Each row was made from one walk, in order. Every step used is in the known rows, and no mark comes twice. Write each row's walk.
In the rows, 128 means zero.
Known rows
puva, lizorun, gagop, favukil, sidi: [124  87 123 121 171 142 114  88 199  97 127  57 132  95 155  84 120  92
 122 122 134 178  70 151 205 199]
puva, gagop, favukil, lizorun: [134 115 131 109 137 137  95  74 188 109 146  90 153 125 129  71 101 108
 141 149 150 161  77 156 162 175]
sidi, lizorun, gagop, favukil, puva: [152 123  96 121 100 114 103 114 169  98 138  72 166 122 144 128 102 102
 178 136 104 144  81 153 173 170]
sidi, favukil, gagop, puva: [179 110 110 124 126 106  98  75 192 126 129 138 143 119 137 108 129 118
 203 117 113 144 106 103 141 124]
favukil, sidi, lizorun: [141 142 123 132  99 131  97  64 194  97 144 107 139  93 136 114 114  91
 134 130 140 131  97 117 172 187]
favukil, gagop, puva, lizorun: [170 116 114 115 159 134 108 101 225 124 132 114 162 120 133  84 141  93
 169 124 127 163  82 146 176 153]
gagop, puva, lizorun, favukil, sidi: [171 104 117 124 170 138 103 112 230  93 113  99 117 115 152  88 123  74
 122 110 119 181  84 153 176 195]
sidi, lizorun, favukil, puva: [165 141 112 127  79 125  86 122 194  89 123  98 150 130 149 119  97  96
 154 120 103 125  97 147 136 166]
gagop, favukil, sidi, lizorun: [141 116 122 127 118 127 109  57 177 104 158  92 121  97 125 143 111  76
 144 144 136 146  90 138 184 197]
sidi, gagop, puva, lizorun, favukil: [185 130 139 104 143 133  91 143 206 116 139 123 165 150 152  99 119  93
 143 115 137 168  98 156 174 162]
bime, sidi: [140 142 177  77 110 133 105  80 148 120 111 121 115  85 146  67 128  90
 119 140 136 126 103 128 151 150]
gagop, puva: [185 127 140 100 141 123  99 106 182 110 115 118 124  99 121  78 135  99
 162 147 135 159  91 143 160 149]
puva, gagop, favukil: [125 117 139  97 151 138  91  85 179 118 136  84 131 127 121  90 110 107
 141 164 149 187 112 145 159 164]
bime, puva, lizorun, sidi, favukil, gagop: [ 99 109 155 117 140 144 101  86 201  98 107 137 170 116 167  82 131 105
 164 122 119 104 141  74 142 121]
bime, sidi, puva, lizorun: [144 157 171  93 114 162 115  90 164 110 108 141 154 120 156  78 126  85
 121 123 177 130 135 138 174 151]
lizorun, gagop: [136 124 141 109 121 136  86 103 183  94 100  70 139  83 160  60 129 131
 138 127 138 146  87 123 153 144]
bime, sidi, favukil, puva, lizorun, gagop: [137 130 132  97 112 124 115 118 158 109 105 139 179 133 177  62 103 107
 148  97  92 139 106 121 177 144]
bime, sidi, lizorun: [135 171 161  91  80 137 107  80 155 115 131 136 142 104 145  98 117  80
 130 139 126 115 110 119 162 152]
gagop, puva, lizorun, sidi: [163 104 148  92 169 139 110 114 206 111  89 131 157 111 155  67 133  81
 140 149 131 165  92 117 189 167]
gagop, puva, lizorun: [183 131 142 102 161 143 107 121 203 108 120 126 154 116 124  62 135  87
 150 136 136 169  91 155 193 158]
lizorun, sidi, puva: [147 117 157 109 106 141  93  76 171 105  78 115 144  99 171 100 127 115
 144 148 186 124 132  91 140 149]
favukil, lizorun: [165 124 150 116 104 136  93  76 186  96 123 107 149  84 139  48 118 113
 138 123 155 108  59 142 157 161]
bime, puva, lizorun: [124 154 178 106 149 163 100 123 192  77 124 113 148  96 119  47 137  95
 131 139 144 118 124 150 166 136]
sidi, gagop, favukil, puva: [178 109 128  92 112  98  93 110 141 131 165 107 162 131 121 132 105 105
 173 145 142 138  90 169 163 170]
favukil, gagop: [145 117 131 116 116 130  89  68 198 120 128  87 137  89 140  88 132 120
 156 126 145 128  87 124 131 144]
lizorun, favukil: [152 120 151 111 117 143  80 103 192  93 100  76 105  97 154  77 120 108
 123 120 137 136  94 136 128 154]
puva, lizorun, favukil, sidi: [140 105 135 128 148 152  98  98 224  87 113  78 120 105 162  75 115  89
  97 104 139 157  86 143 167 196]
bime, puva: [132 151 178 102 126 144  91 108 169  80 119 105 117  81 116  66 139 109
 144 149 144 110 127 135 132 124]
bime, puva, gagop, favukil, sidi, lizorun: [ 84 150 125 124 140 141 100  81 193  87 171  98 134 127 108 133 111  87
 144 168 130 162 146 133 159 174]

Write each row's walk
[155 123 150  68 123 114 119 117 134 143 167 139 178 152 136 114 105  71
 143 135 130 143  95 178 194 181] => bime, sidi, gagop, favukil, puva, lizorun
[100 139 157  95 159 147  91 104 173  94 143  87 123 121 104  84 124 105
 145 175 141 165 145 148 140 139] => bime, puva, gagop, favukil
[147 111 136 120 111 121  81  87 189 110 144  87 124 110 164 120 110 110
 120 111 150 141 100 126 138 186] => lizorun, favukil, sidi, gagop
[142  88 160  81 124 117  96  83 147 135 132 108 149 112 158 124 118  99
 146 161 158 142 101 113 166 171] => lizorun, sidi, gagop, favukil
[174 100 128 100 127 111 102 103 155 111 135  90 128 107 117 106 112  97
 168 149 129 145  80 174 160 172] => gagop, favukil, puva
[133 152 126 122  91 139  89 100 190  90 120  84 164 100 160  92 116 119
 148 130 126 134  95 113 168 150] => sidi, lizorun, gagop
[149 124 155 113 137 158  90 120 214  90 105  84 134 116 157  61 119  95
 108 110 137 146  92 152 161 165] => puva, lizorun, favukil
[172 130  93 138 108 124  92  98 226 110 132  97 138 133 154 140 126  93
 179 118  97 146  93 127 131 150] => sidi, lizorun, favukil, gagop, puva
[170 121 122 105 143 122  95 119 191 101  99  90 135  96 149  73 136 122
 163 137 118 171  85 130 162 140] => lizorun, gagop, puva
[140  99 140 105 139 133  99  97 164 104 115  55 121  88 150  88 126 113
 147 141 133 160  79 142 166 156] => lizorun, gagop, favukil
[134 158 158 100  80 142 100  95 171 107 115 113 121 113 170 106 109  78
 116 123 111 119 111 123 140 158] => bime, sidi, lizorun, favukil
[165 100 147 111 124 131 106  72 168 104 137  91 133  88 129  76 115  96
 144 135 150 122  53 165 167 171] => gagop, favukil, lizorun
[124  89 136 120 131 139 103  67 209 122 104 132 177 122 183  84 120 106
 158 110 130 129 108  70 159 146] => puva, lizorun, sidi, favukil, gagop
[142 112 164  86 105 120  84  89 164 127 119 123 166 108 169  96 121 118
 138 146 165 124 108  90 153 156] => lizorun, sidi, gagop
[134 126 142 112 141 155  96 120 205  91 103  77 166 100 164  43 125 118
 125 116 140 155  84 138 187 156] => puva, lizorun, gagop
[164 149 109 119 112 126  96 117 196  95 117 102 161 113 151 102 125 109
 173 137 110 160  91 124 176 144] => sidi, lizorun, gagop, puva
[171 111 128  96 133 116 102 125 163 128 173 117 190 148 124 115 106  91
 161 135 146 150  88 185 196 180] => sidi, gagop, favukil, puva, lizorun
[178 113 116 130 117 112  99  95 185  92 107 127 163 109 166  62 117 133
 186 102 110 139  68 111 163 135] => sidi, favukil, lizorun, gagop, puva
[148 121 140 109 111 114  88  74 176 121 157 112 145  99 138 108 118 112
 133 130 167 136  99 123 163 181] => favukil, sidi, gagop
[154  90 120 104 164 132 111  93 226 128 103 120 167 119 166  87 141  88
 160 137 124 160  85 107 169 162] => favukil, gagop, puva, lizorun, sidi
[181 115 118 117 129 121 102 107 198  91 109  94 156  94 158  54 128 121
 165 121 120 146  49 140 165 151] => favukil, lizorun, gagop, puva
[179 107 119 115 131 106  89 105 197 116 144 108 122 123 152 130 120 101
 144 119 133 167  96 133 146 183] => lizorun, favukil, sidi, gagop, puva
[122 128 113 142 123 148  79  79 215  92 111  84 123 137 164 115 103 122
 119 122 173 176 148 116 118 176] => lizorun, favukil, sidi, puva, gagop
[175 145 163  63 113 110 108 104 141 146 144 160 146 122 137 104 131  92
 153 145 133 149 110 133 163 148] => bime, sidi, gagop, puva
[170 140 158  77 134 132 107 132 178 132 134 147 152 152 165  99 120  73
 127 118 120 162 108 150 172 162] => bime, sidi, gagop, puva, lizorun, favukil
[140  95 114 135 130 132 107  67 170  95 114  60 116  92 161 131 124 118
 151 129 168 162 107 135 164 177] => lizorun, gagop, favukil, sidi, puva
[162 147 151 121 122 162  97  98 190  95 111 120 165 118 141  78 127 106
 140 124 193 134 124 145 176 151] => sidi, puva, lizorun
[160 135 148 129 123 168  90 113 208  86  97  95 146 130 165  85 117 101
 127 107 175 141 126 147 152 156] => sidi, puva, lizorun, favukil
[136 117 165  88 126 139  93 104 186 123 124 132 195 124 172  81 119 103
 124 137 167 137 104 105 184 169] => puva, lizorun, sidi, gagop
[142 141 136 126 125 162  99 112 197  85  96  90 177 114 170  70 126 124
 140 114 179 148 116 133 177 145] => sidi, puva, lizorun, gagop
[139 133 113 114 112 114  81 102 179 109 131 138 175 155 133  81  88 135
 173 131 123 160 136 113 138 141] => sidi, favukil, puva, gagop
[108 129 184  95 153 161 103 115 193  80  96 118 151  97 151  52 137  90
 121 150 141 117 128 112 162 145] => bime, puva, lizorun, sidi
[147 100 153 107 111 132  99  70 184 100  96 111 156  83 170  54 118 106
 128 135 150 106  66 104 151 170] => favukil, lizorun, sidi
[117 105 140  99 138 146  94  74 173 118 100 100 148 142 159 121 111 110
 149 173 180 177 149 105 146 163] => lizorun, sidi, puva, gagop, favukil
[133 157 136 118 113 151  79  88 190 106 116 111 158 138 137  88 113 131
 147 147 192 166 155 121 137 141] => sidi, puva, gagop
[179 118 121 106 132 102  94  89 178 125 157 132 143 111 129 121 127 105
 156 135 149 163  94 131 172 178] => favukil, sidi, gagop, puva
[144 106 127 125 113 136  82  84 213 112 114  65 116 102 164  96 126 116
 144 111 127 131  88 127 110 148] => lizorun, favukil, gagop
[156  93 113 107 130 110 101 116 161 103 118  61 140 104 144  97 112 116
 167 139 113 157  72 162 160 163] => lizorun, gagop, favukil, puva
